In the rows, 128 means zero.
Known rows, with every step that occurs
tarus-kinite-nunoz-romon-kebut-bora: [143 124 170 161 152 115 135 143 123 105  96 146  90 121  76 112 135 115
 108 165 150 109 108 118 127 122 115 122 119 127  88 124 126 133 133 130
 190 114 102 167 130 119]
tarus-kinite-nunoz-romon: [134 119 159 124 132 122 123 116 122 121 103 117 101 156  77  92 127 106
 126 158 145  97 103  99 118 137 114 128 128 148  89 156 136 138 110 144
 160 122 122 156 130 113]
tirot-romon-nunoz-bora: [101  82 135 165 134 126 134 132 137 150 131 123 107 132 136 172 144 113
 137 157 137 129 116 130 144 114  89 133 127 120 118 150 141 111 122 140
 172 112 148 112 122 146]
kebut-bora-tarus-kinite: [117  88 180 127 132 120 131  99 113  77  99 127 109 114 124 131 155 138
  96 166 149 112 135 107 129 107 135 125 113 145 124 118 108 153 126 122
 152 124 119 109 119 128]
romon-kebut-bora: [136 135 143 167 147 118 138 156 130 110 118 157 117  86 130 146 137 140
 112 133 131 141 131 146 137 113 130 119 121 107 133  94 120 122 150 113
 159 121 108 142 129 129]
kebut-bora-nunoz-kinite-tarus: [138  55 252 171 134  96 114 170 117 136  84 120 128 125  97 135 127 141
 109 204 154 150 139 133 162 131 136 126  99 126 152 123 142 166 112 123
 126 121 149 173 135 120]
kebut-bora-tarus-kinite-nunoz: [130  55 210 122 136 110 127  91 113  77  80 120  97 127 122 122 141 110
  96 194 148 118 125 104 131 111 126 122 120 150 104 111 114 143 107 127
 148 118 101 127 127 130]
nunoz-bora-tirot: [116 125 160 154 129 138 107 134 118 155 123 141 112 118 127 167 160  89
 141 186 130 127 116 124 141 113 133 167 120 130 138 168 147 126 135 147
 162 109 140  93 124 149]
tirot-bora-kebut: [130  52  91 135 116 117 101 144 118 137 127 136 128 128 140 111 134  98
 119 132 146 145 147 133 133 128 112 137 130 149 114 112 155 137 131 137
 143 114 124 131 128 143]
romon-kebut-bora-tarus: [113  99 158 148 142 119 129 140 114  84 112 139 120  95 137 152 130 144
 100 150 132 143 129 139 147  95 122 131 111 120 131  94 120 119 138 118
 143 118 102 120 133 121]
tirot-romon-kebut-bora: [120  95 147 162 138 121 142 149 127 106 127 143 106  68 133 184 137 143
 108 122 123 150 147 148 147 127 111 113 137 103 126  89 119 123 155 111
 194 113 109 126 121 137]
romon-nunoz-bora-tirot: [104 102 141 165 139 135 119 138 127 153 121 157 113 135 133 167 149 106
 141 212 142 125 101 129 135 101 107 157 106 122 131 169 140 106 117 154
 157 100 145 104 124 153]
tarus-bora-tirot-romon-kebut: [109  84 113 121 140 136 103 137 121 100 149 143 102  74 135 184 130 111
 130 168 119 140 165 133 146 110  99 126 144 109 129 120 131 135 157 130
 231 108 108 106 104 142]
kinite-nunoz-romon-tirot-bora-kebut: [136  36 111 167 126 102  93 140 119 133 112 116  95 148 104 123  88  71
 111 153 147 136 104 126 129 135  72 150 114 161  96 124 178 102 139 140
 139 103 113 154 136 136]
kebut-bora: [138 112 166 138 138 115 135 136 126 110 104 144 117  98 119 134 148 137
 111 133 134 129 129 132 137 125 136 132 121 121 136 120 125 135 141 117
 123 125 121 132 128 142]
tirot-bora-nunoz-romon-tarus: [131  52 150 134 119 112  94 161 122 125  95 102 141 137 143 136  97 123
  99 159 134 132 125 130 145 125  97 145 105 155 121 135 155 133 105 124
 124 117 142 138 118 118]
romon-kebut-bora-nunoz-kinite-tarus: [133  70 240 192 141  97 117 189 122 134  97 137 125 115 101 146 114 143
 109 207 151 162 137 145 162 118 129 119  98 113 144 101 132 156 123 120
 160 115 136 181 135 107]
nunoz-bora: [127 142 154 156 132 125 127 137 130 151 125 121 118 137 123 126 155  97
 135 147 134 124 114 121 140 115 134 151 121 127 126 153 151 135 131 135
 148 130 144 115 125 137]
tirot-romon-nunoz-kinite: [113  80 137 157 120 131 125 146 128 149 122 127 112 134 118 170 117 157
 129 152 134 124 123 131 143 129  91 108 133 113 122 136 130 132 112 143
 151 109 151 144 125 111]
tirot-bora-tarus-kinite-nunoz: [130  37 168 116 117 107 102  92 119  96 102 114 108 162 156 125 122  84
 106 184 139 112 134  99 134 110 114 128 135 154  93 107 135 147  99 129
 166 116 104 112 119 126]
bora-tirot-romon-nunoz-kinite: [103  69 152 157 119 140 107 145 115 151 121 144 109 117 122 207 125 152
 131 191 129 125 126 133 145 128  89 122 132 111 130 152 130 131 120 152
 169  87 147 123 122 123]
romon-nunoz-kinite-tarus: [132  88 179 186 130 113 127 166 130 161 119 133 120 164 115 107 103 147
 131 183 154 132 120 129 150 116 102 122 110 113 137 141 143 138  97 145
 124 113 159 158 140 110]
tirot-bora-tarus: [113  65 142 112 114 119 103 118 115 112 120 119 133 145 168 144 122 114
 109 135 121 128 143 120 149 106 117 147 126 142 129 111 146 135 121 122
 125 119 115  92 122 127]
nunoz-romon-tirot: [122 139 119 159 132 124 127 132 125 121 133 116 105 141  96 145  99 134
 122 117 131 117 100 125 120 135  97 146 105 140 131 149 144  98 157 127
 127 118 135 128 124 114]
kinite-tarus-bora-tirot-romon-kebut: [111  55 157 142 142 122 104 146 121 116 156 137  97  87 131 168 117 103
 131 191 130 152 169 133 162 109  91 130 135 107 140 125 142 137 146 129
 242 103 110 110 114 145]
kinite-tarus-bora-nunoz-romon: [112  60 182 106 146 100 102 150 122 104 111 101 132 144  74  78 113 110
 128 181 157 133 143 116 149 117 107 148  94 144 137 163 163 151 111 129
 142 135 137 156 126 127]
kinite-tarus-bora-nunoz: [124  43 179 104 144  96 108 137 129  98 118 105 134 130 112  92 111 107
 126 199 151 149 162 124 147 114 118 129 103 135 143 127 140 153 110 123
 147 138 131 148 122 142]

Rows
[141  69 152 158 130 119 111 121 124 142 106 118  96 150  97  90 157  51
 131 205 172 133 110 104 117 125 119 133 129 166  79 146 152 150 106 159
 197 117 134 146 135 144]	tarus-kinite-nunoz-bora-kebut
[126  77 185 126 140 105 124 134 124  99  85 129 135 102 116 146 139 140
 106 176 139 143 137 138 135 134 133 127 103 133 139 107 117 133 124 114
 120 129 122 150 125 144]	kebut-bora-nunoz
[114  70 210 116 140 116 123 107 105  82  74 116  98 139  83 106 143 116
  98 180 154 101 102  98 134 115 111 140 110 154  98 146 135 140 105 135
 141 117 108 137 134 116]	kebut-bora-tarus-kinite-nunoz-romon
[111  80 164 136 154 103 104 169 123 106 124 112 125 133  78  86 102 112
 127 181 153 144 142 129 151 107 100 141  93 129 133 142 155 140 120 128
 171 131 126 163 127 113]	kinite-tarus-bora-nunoz-romon-kebut
[124  58 147 114 120 105  99 134 128 119 106 123 141 136 152 152 115 114
 117 164 128 141 149 134 137 128 123 134 119 140 128 106 135 136 123 118
 130 124 124 135 116 137]	tirot-bora-nunoz
[119  58 170 113 119 113  98 107 109 106  95 107 106 172 117 108 124  91
 106 167 142  98 117  92 137 113 103 148 127 160  90 138 154 145 103 138
 158 112 109 121 122 114]	tirot-bora-tarus-kinite-nunoz-romon
[112  84 132 111 147 106 103 135 128  83 112  98 113 130  85 125  99 121
 117 164 146 123 125 123 124 124  97 147  88 148 133 146 146 119 148 124
 138 132 130 151 111 120]	tarus-bora-nunoz-romon-tirot
[135  85 165 117 145 104 118 137 132 108 136 119 112 132 116  78 118 105
 130 161 146 135 155 117 147 110 116 136 120 122 143 139 150 153 127 125
 152 135 130 134 122 137]	kinite-tarus-bora
[103 106 164 141 129 128 116 121 116 128 119 109 123 143 136 132 151  95
 126 160 134 129 112 115 149 101 126 162 112 142 125 151 151 128 117 140
 138 127 138  96 131 124]	nunoz-bora-tarus
[118  42 207 135 125 122  89 151 111 135 133 119  98 109 106 155 125 113
 130 203 138 131 166 115 169 120 107 137 136 116 147 160 161 174 132 142
 203 105 145 122 113 129]	nunoz-kinite-tarus-bora-tirot-romon
[142  50 162 153 133 110  96 171 116 136 126 118 116 134  80  54 125 101
 128 179 170 142 155 118 153 115 116 133 119 141 131 151 177 183 120 151
 154 124 152 168 136 116]	nunoz-kinite-tarus-bora-kebut
[131 112 153 121 137 124 119 135 120 139 103 116 117 154  76 108 115 103
 126 139 132 117  97 117 133 136 106 139 126 136 101 159 152 113 112 141
 121 121 116 159 141 119]	kinite-nunoz-romon
[ 97  82 139 119 119 144 109 114 115 127 134 131 115  94 134 208 134 126
 131 161 115 135 138 129 138 140 107 130 144 128 130 141 123 126 136 137
 180 100 123  98 119 146]	bora-tirot-romon
[123 102 170 132 138 128 118 131 116 115 104 157 114  82 126 174 154 134
 112 175 130 131 132 132 139 122 133 143 118 122 145 135 123 129 143 126
 139 105 117 116 126 155]	kebut-bora-tirot
[146 103 158 128 131 118 127 104 131 118 112 119 103 151 114 113 125  96
 125 171 144 112 123 107 115 132 125 112 137 143  91 124 119 144 107 135
 169 126 117 146 125 128]	tarus-kinite-nunoz
[136 126 137 147 126 136 126 136 124 116 118 108 112 130 115 103 117 136
 109 139 149  98 116 105 120 122 113 131 115 154 110 159 133 150 110 139
 160 119 152 127 119 104]	nunoz-romon-tarus-kinite
[133 130 141 156 144 125 123 156 123 137 115 131 114 140  88 119 107 108
 129 139 128 129 101 130 135 123 100 131 125 124  95 136 147 106 119 138
 154 117 106 164 141 106]	kinite-nunoz-romon-kebut
[ 97  13 159 125 145 118 109 129 125 113 141 135 101 103 135 155 117 119
 132 218 145 142 154 125 154 106  70 130 123 114 142 149 137 127 121 140
 194  98 129 105 116 162]	kinite-tarus-bora-tirot-romon-nunoz
[121  72 170 166 121 143 106 142 118 152 126 115 106  91 164 211 138  95
 118 194 124 138 133 126 154 119 101 150 132 137 129 159 148 126 125 144
 206  97 151  84 114 148]	nunoz-bora-tirot-romon-tarus
[106  70 113 138 130 127 136 125 134 128 133 127 118 118 137 168 119 151
 127 143 129 132 128 135 134 128  83 107 131 116 119 123 116 105 116 133
 157 113 133 120 123 140]	tirot-romon-nunoz
[139 117 153 157 137 117 126 108 128 108 116 108  78 161  90 128  99 106
 117 163 146 103  94 104 108 140  96 129 113 154  94 144 132 110 135 134
 166 115 121 150 121 112]	tarus-kinite-nunoz-romon-tirot
[125 153 146 167 150 123 137 166 122 114 109 152 114  99  85 127 138 144
 110 116 135 126 111 139 142 115 119 140 111 112 125 133 139 119 151 123
 148 117 116 147 134 115]	nunoz-romon-kebut-bora
[139  59 163 169 111  98  91 150 128 128 107 111 119 151 144 187  90 124
 111 171 131 134 136 136 137 136 115 132 106 141 143 103 145 135 150 116
 134 114 145 154 107 109]	romon-tirot-bora-nunoz-kinite
[127 118 154 164 145 131 122 152 119 113 115 176 112  74 130 187 148 138
 112 177 127 145 132 145 138 112 129 137 118 111 138 111 114 117 152 125
 177 102 104 124 123 141]	romon-kebut-bora-tirot
[140  34 182 137 119 135 108 109 120 117 113 110  92 107 158 200 112  98
 107 224 132 124 138 113 129 134  91 104 147 151  95 124 113 136 102 140
 224  92 123 113 110 140]	bora-tirot-romon-tarus-kinite-nunoz
[128 111 138 164 129 127 121 156 131 152 111 141 122 151 116 125 118 156
 133 159 142 117 114 130 134 118 112 120 116 118 127 139 134 139 105 143
 116 115 153 157 132 104]	romon-nunoz-kinite
[108  53 183 160 130 131 116 152 115 135  97 156  99  89 114 214 142 165
 113 200 135 126 129 136 158 123  97 125 123 108 140 141 125 134 130 141
 166  85 140 130 122 139]	kebut-bora-tirot-romon-nunoz-kinite
[102  70 166 150 130 124 138 110 115  71 123 127  97  87 137 182 142 141
  96 154 136 130 150 122 144 110 111 110 133 131 115  89 105 144 139 116
 218 110 107 105 115 120]	tirot-romon-kebut-bora-tarus-kinite
[149  94 195 144 137 106 106 161 125 133 127 121 110 142  97  73 116 120
 129 168 150 125 154 113 158 111 127 136 122 119 145 150 167 180 125 133
 148 134 148 157 124 112]	nunoz-kinite-tarus-bora
[129  39 132 135 143 109 109 146 121 111 137 117 118 122 105  51 124  86
 127 175 167 153 158 121 144 110 108 133 118 149 129 139 164 155 121 142
 159 129 132 144 134 146]	kinite-tarus-bora-kebut
[117  85 166 143 130 117 116  93 113  88 108  89  86 169 101 134  91 103
 106 181 148 103  91  97 117 122  88 137 103 162  95 142 132 105 121 135
 154 110 113 126 125 100]	bora-tarus-kinite-nunoz-romon-tirot
[114  65 137 149 116 106 107 112 121  98 130 109 108 147 184 172  93 115
 104 144 125 133 132 126 139 110 101 148 110 145 137  97 143 105 151 114
 135 112 114  94 112 125]	romon-tirot-bora-tarus
[133 102 193 152 134 130 105 112 122 144 104 134  88 141 120 153 162  60
 135 234 145 111 111 101 126 119 130 148 131 148 100 161 135 139 116 153
 208 106 126 118 118 149]	tarus-kinite-nunoz-bora-tirot
[131 133 138 158 139 128 124 136 126 124 116 131 100 151  83 108 119 105
 126 155 144 109  98 113 119 127 109 118 129 136  81 131 132 130 119 140
 194 118 110 161 129 101]	tarus-kinite-nunoz-romon-kebut
[151  62 166 115 148 127  86 150 114 111  96 119 102 115 106 109 107  88
 107 207 138 117 123 111 142 106  87 151 118 143 110 174 164 131 105 148
 156 108 120 143 124 131]	kinite-nunoz-romon-tarus-bora-tirot
[111  71 145 109 120 112  93 146 121 126 101 118 143 147 108 131 121 119
 121 144 132 124 126 127 141 133 111 153 110 144 124 136 155 136 122 127
 122 122 131 141 123 127]	tirot-bora-nunoz-romon
